(in the rows, 128 means zero)
Known rows, with every step that occurs
P-H-Q-B-M: [121 120 119 144 124 172  85 156 102 183 123 117 132 102  99 111 123  79
  96 127 143 143 157 154 151 164 169  74 112]
C-M-B-R: [144 125 127 137 151 123 118 169 136  95 130 104 143 137 120 229 130 141
 119 115  90 114 151 166 152 145 108 135 115]
A-H-M-B: [127 122 137 142 133 170  94 136 113  73 129 122 136 161 126 181 142 131
 108 126  81 115 128 123 162 141 116  87 121]
A-H: [137 125 146 150 135 151 119 138 134 167 136 121 144 135 125 139 141 119
 117 127 106 118 134 138 165 146 127  93 131]
B-M-H: [127 118 123 133 135 147 133 143 130  95 138 115 126 131 121 107 156 113
 111 107 134 120 131 143 141 159 124  81 118]
Q-H-P: [131 121 130 156 132 147  76 151 110 136 139 114 133 117 119  94 133  90
 130 127 111 130 146 146 154 158 177 123 139]
S-C-M: [131 110 143 138 150 116 118 151 125 133 151 109 161 121 113 100 141 137
 139 117 116 109 158 166 168 150  91 130 132]
C-M: [127 125 149 140 144 127 125 155 122 149 148 105 141 132 118 139 140 122
 139 105 123 115 140 155 159 152 111 115 127]
S-C-M-H-P: [140 107 142 156 161 112  99 183 115 134 143 108 157 138 124  44 156 137
 134  99 133  99 181 169 158 163  92 113 144]
P-H-M-B: [136 123 144 142 131 184 105 151 119  50 122 111 119 151 112 164 140 117
 110 137  99 117 134 117 145 152 114  86 118]
H-Q-B-R: [148 129 123 147 126 111  87 145 120 182 122 116 134 110 104 167 116 103
  97 135 109 142 157 162 151 140 155 103 129]
M-H-P: [148 120 144 155 143 132 107 172 126 126 137 111 125 140 125  83 152 115
 123 107 134 111 155 139 141 159 131  94 145]
H-M: [128 124 148 134 128 143 113 129 120  92 145 118 115 140 109 126 143 117
 123 129 109 117 122 125 159 141 117  96 130]
P-H-Q-B-R-N: [157 128 128 164 125  98  62 151 117 252 105 113 140 117  99 135 112 111
  82 142 116 142 172 157 147 147 164  87 133]
M-H-Q: [147 128 135 149 124 128 115 129 124 181 134 101 147 138 125  95 163 109
 115 104 137 132 152 144 137 150 120  83 142]
Y-S-C-M: [134  94 130 132 152 104 118 157 133 149 148 112 183 116 108  71 148 142
 138 124  98 103 166 180 179 145  83 139 139]
P-H: [145 124 156 152 131 159 134 157 135 144 129 110 129 121 111 123 139 106
 121 137 125 122 138 130 148 157 125  94 128]
R-D: [144 127 147 142 134 128 109 136 123 186 140 117 127 120 114 146 129 130
 112 122 113 125 145 125 159 142 104  98 130]
Q-B: [130 126 141 141 131 139 101 154 116 111 134 117 127 117 105 159 129 102
 119 120 108 130 136 138 149 148 145  90 128]
Q-B-P-H: [149 120 126 147 131 169 103 165 125  98 106 117 128  97 100 107 121  77
 114 130 107 126 132 128 148 158 164  63 135]
Q-H-M-B: [122 121 126 138 121 174  76 123 102  31 126 113 131 145 118 162 140 109
 118 129  75 130 127 120 148 145 146 108 123]
P-H-M: [135 122 158 147 125 161 116 146 121 111 130 118 114 147 106 107 137 105
 114 144 116 114 131 118 156 154 118  82 126]
N-R: [144 115 149 143 131 130 105 114 130 154 138 118 149 126 108 119 145 118
 117 114 103 133 139 149 157 153 134 114 125]
A-H-Q-B: [132 125 133 157 121 142  75 144 107 215 126 120 156 125 116 131 129  98
 104 118 111 142 154 151 163 144 155  76 132]
Y-S-C-M-H-Q: [142  97 118 145 140  95 106 150 126 196 138 103 199 135 118  20 166 138
 127 106 119 112 187 186 164 148  77 114 150]
M-H-Q-B: [141 126 131 155 119 127  92 147 108 169 122 108 141 130 114 103 150  98
 108 101 129 140 161 145 134 150 136  66 137]
S-C-M-H: [139 109 145 148 147 111 124 160 128 120 140 105 162 138 121  74 163 139
 132 103 124 105 165 161 155 155  70 104 136]
S-C-M-B-P: [140 106 109 126 154 153 103 152 125  54 135 104 174 108 120 124 141 127
 135 106  89 104 148 166 160 146  99 123 139]
B-Q: [131 124 142 137 133 129 108 116 122  97 141 101 146 133 109 147 168  98
 119 124 118 124 124 127 153 142 143 106 135]
Y-S-C-M-B: [132  96 118 128 156 129 105 162 129  85 140 105 189 122 113 127 150 151
 133 115  80 104 168 177 168 142  80 145 132]

Rows
[141 126 142 158 121 153  88 158 108 194 119 110 138 113 102 118 128  87
 106 128 129 144 159 143 146 156 154  77 132]
P-H-Q-B
[149 116 151 148 132 122  87 113 122 206 134 126 144 126 107 119 130 135
 102 116  98 136 154 136 166 148 112 104 123]
N-R-D
[132 117 100 132 120 185  72 120 111   7 117 114 137 126 118 131 137  92
 119 128  65 128 116 121 148 144 163  96 131]
Q-H-M-B-P
[157 122 122 145 124 169 108 136 131 187 121 106 150 100 112  68 136  75
 114 131 130 129 141 141 148 154 155  82 145]
B-P-H-Q
[129 125 132 133 138 154  98 121 121  36 133  94 152 139 115 205 172 108
 116 116 102 127 129 126 145 141 140 113 126]
M-B-Q
[159 131 123 161 122  94  77 154 115 218 108 119 132 131 111 133 125 120
  76 122 107 140 176 144 146 140 118  70 131]
M-H-Q-B-R-D
[144 128 133 143 133 110 106 161 133 116 121 122 119 114 102 181 114 114
 104 137  96 128 140 150 152 143 146 104 122]
Q-B-R
[123 121 117 153 138 162  47 140  99  49 126  98 153 134 118 158 160  87
 118 120  95 133 144 132 146 152 194 129 136]
M-B-Q-H-P
[119 119 117 137 132 147 107 159 113  77 126 121 122 121 111 117 145 103
 103 101 126 129 137 145 138 161 143  64 112]
Q-B-M-H
[128 120 114 137 126 148 112 129 120 164 139 109 141 126 121  79 159 103
 105 102 149 134 147 155 140 157 133  81 124]
B-M-H-Q
[137 123 115 140 123 146  82 132 120  37 114 116 124 143 115 199 128 118
 103 152  59 129 130 132 150 140 144 122 116]
Q-H-M-B-R
[142  91  95 120 157 138  99 160 137  69 130 107 194 108 114  98 148 134
 135 117  71 100 158 176 169 141  93 133 145]
Y-S-C-M-B-P
[138 127 136 154 125 146 101 128 123 235 138 115 161 131 127 118 142 107
 110 122 123 134 145 148 164 145 140  93 135]
A-H-Q
[156 125 138 149 134 149  94 158 125 109 106 123 111 146 108 203 113 140
  81 157  81 115 151 115 157 142  90  92 110]
P-H-M-B-R-D
[140 117 129 142 124 168  86 160 111  70 105 125 116 119  95  90 117  80
 110 138  97 119 127 117 154 155 153  52 132]
Q-B-P-H-M
[159 120 110 141 127 191  98 141 127 137 113  99 154 110 118 128 140  86
 109 122 111 133 146 140 139 152 148  88 139]
M-B-P-H-Q
[156 128 123 140 142 126 101 148 136 129 122 116 128 126 118 238 121 146
  91 137  83 123 150 133 152 135 102 117 117]
M-B-R-D
[122 124 131 148 124 141  86 110 113  94 131 102 153 132 112 130 162  81
 120 131 103 138 122 123 154 145 178 111 132]
B-Q-H
[140 118 110 121 134 176  92 128 121  16 126 114 129 129 115 150 139 108
 118 118  80 112 116 123 149 140 129  91 135]
H-M-B-P
[132 111 134 133 156 142 105 159 120  81 144 102 165 127 120 156 146 145
 133 108  98 109 161 165 159 148  85 133 124]
S-C-M-B
[148 121 113 144 140 175  96 160 119 149 118  93 165 117 120 124 134  95
 122 104 120 125 157 160 147 158 135  96 135]
C-M-B-P-H-Q
[133 111 128 153 134 109  80 160  99 176 128 104 173 131 112  63 149 121
 117  95 126 127 186 174 155 153  99  86 138]
S-C-M-H-Q-B
[123 121 129 156 133 139  59 134 103 109 135 105 149 128 113 100 156  76
 124 129 114 133 142 134 157 153 197 122 141]
B-Q-H-P
[130 127 134 156 129 111  90 165  96 182 126 101 155 142 117 104 146 106
 120  83 133 133 173 164 143 156 125  74 133]
C-M-H-Q-B
[138  97 130 142 150  99 128 166 135 130 138 109 185 137 116  44 166 146
 136 113 104 102 174 173 166 150  69 115 143]
Y-S-C-M-H
[148 114 122 142 157 104  94 161 127 133 128 113 158 123 115 196 120 168
 102 129  82 108 179 165 170 137  62 138 116]
S-C-M-B-R-D
[113 121 110 130 124 152  78 140 100 168 138 118 133 102 105 126 126  89
 101 109 136 146 147 161 152 152 168  88 117]
H-Q-B-M
[113 122 133 145 117 141  73 101  99  58 129 109 138 148 105 110 159  86
 116 140  92 134 120 115 160 143 166  98 130]
B-Q-H-M
[129 121 136 128 132 162 100 133 116  39 136 112 120 149 117 178 142 125
 116 121  92 118 128 122 148 141 114 102 125]
H-M-B
[158 129 120 160 125  71  65 141 115 213 108 112 142 136 110 117 134 124
  85 116 110 140 170 159 137 142 144  78 142]
M-H-Q-B-R-N
[127 122 142 143 132 175  87 131 108  25 117 101 133 161 105 168 164 101
 104 137  98 118 131 107 149 148 130  85 121]
P-H-M-B-Q
[120 122 136 142 116 147  86 121 106  91 135 119 124 140 112 110 139 101
 124 135  91 130 121 122 157 146 147 101 128]
Q-H-M
[147 118 134 139 127 169 110 143 129  85 119 120 121 122 106  74 131  92
 117 142 107 111 118 117 156 153 134  68 136]
B-P-H-M
[122 115 116 145 143 148  78 190 104  93 127 123 116 121 111  87 139  95
 106 100 136 121 157 153 142 167 167  74 123]
Q-B-M-H-P
[149 125 130 148 135  81  78 149 124 163 119 121 127 119 100 173 116 129
  97 133  94 130 148 153 151 139 150 102 129]
Q-B-R-N
[121 123 120 143 126 165  75 116 108  34 123  95 159 132 118 191 166  90
 116 123  88 141 128 124 145 145 170 119 126]
M-B-Q-H
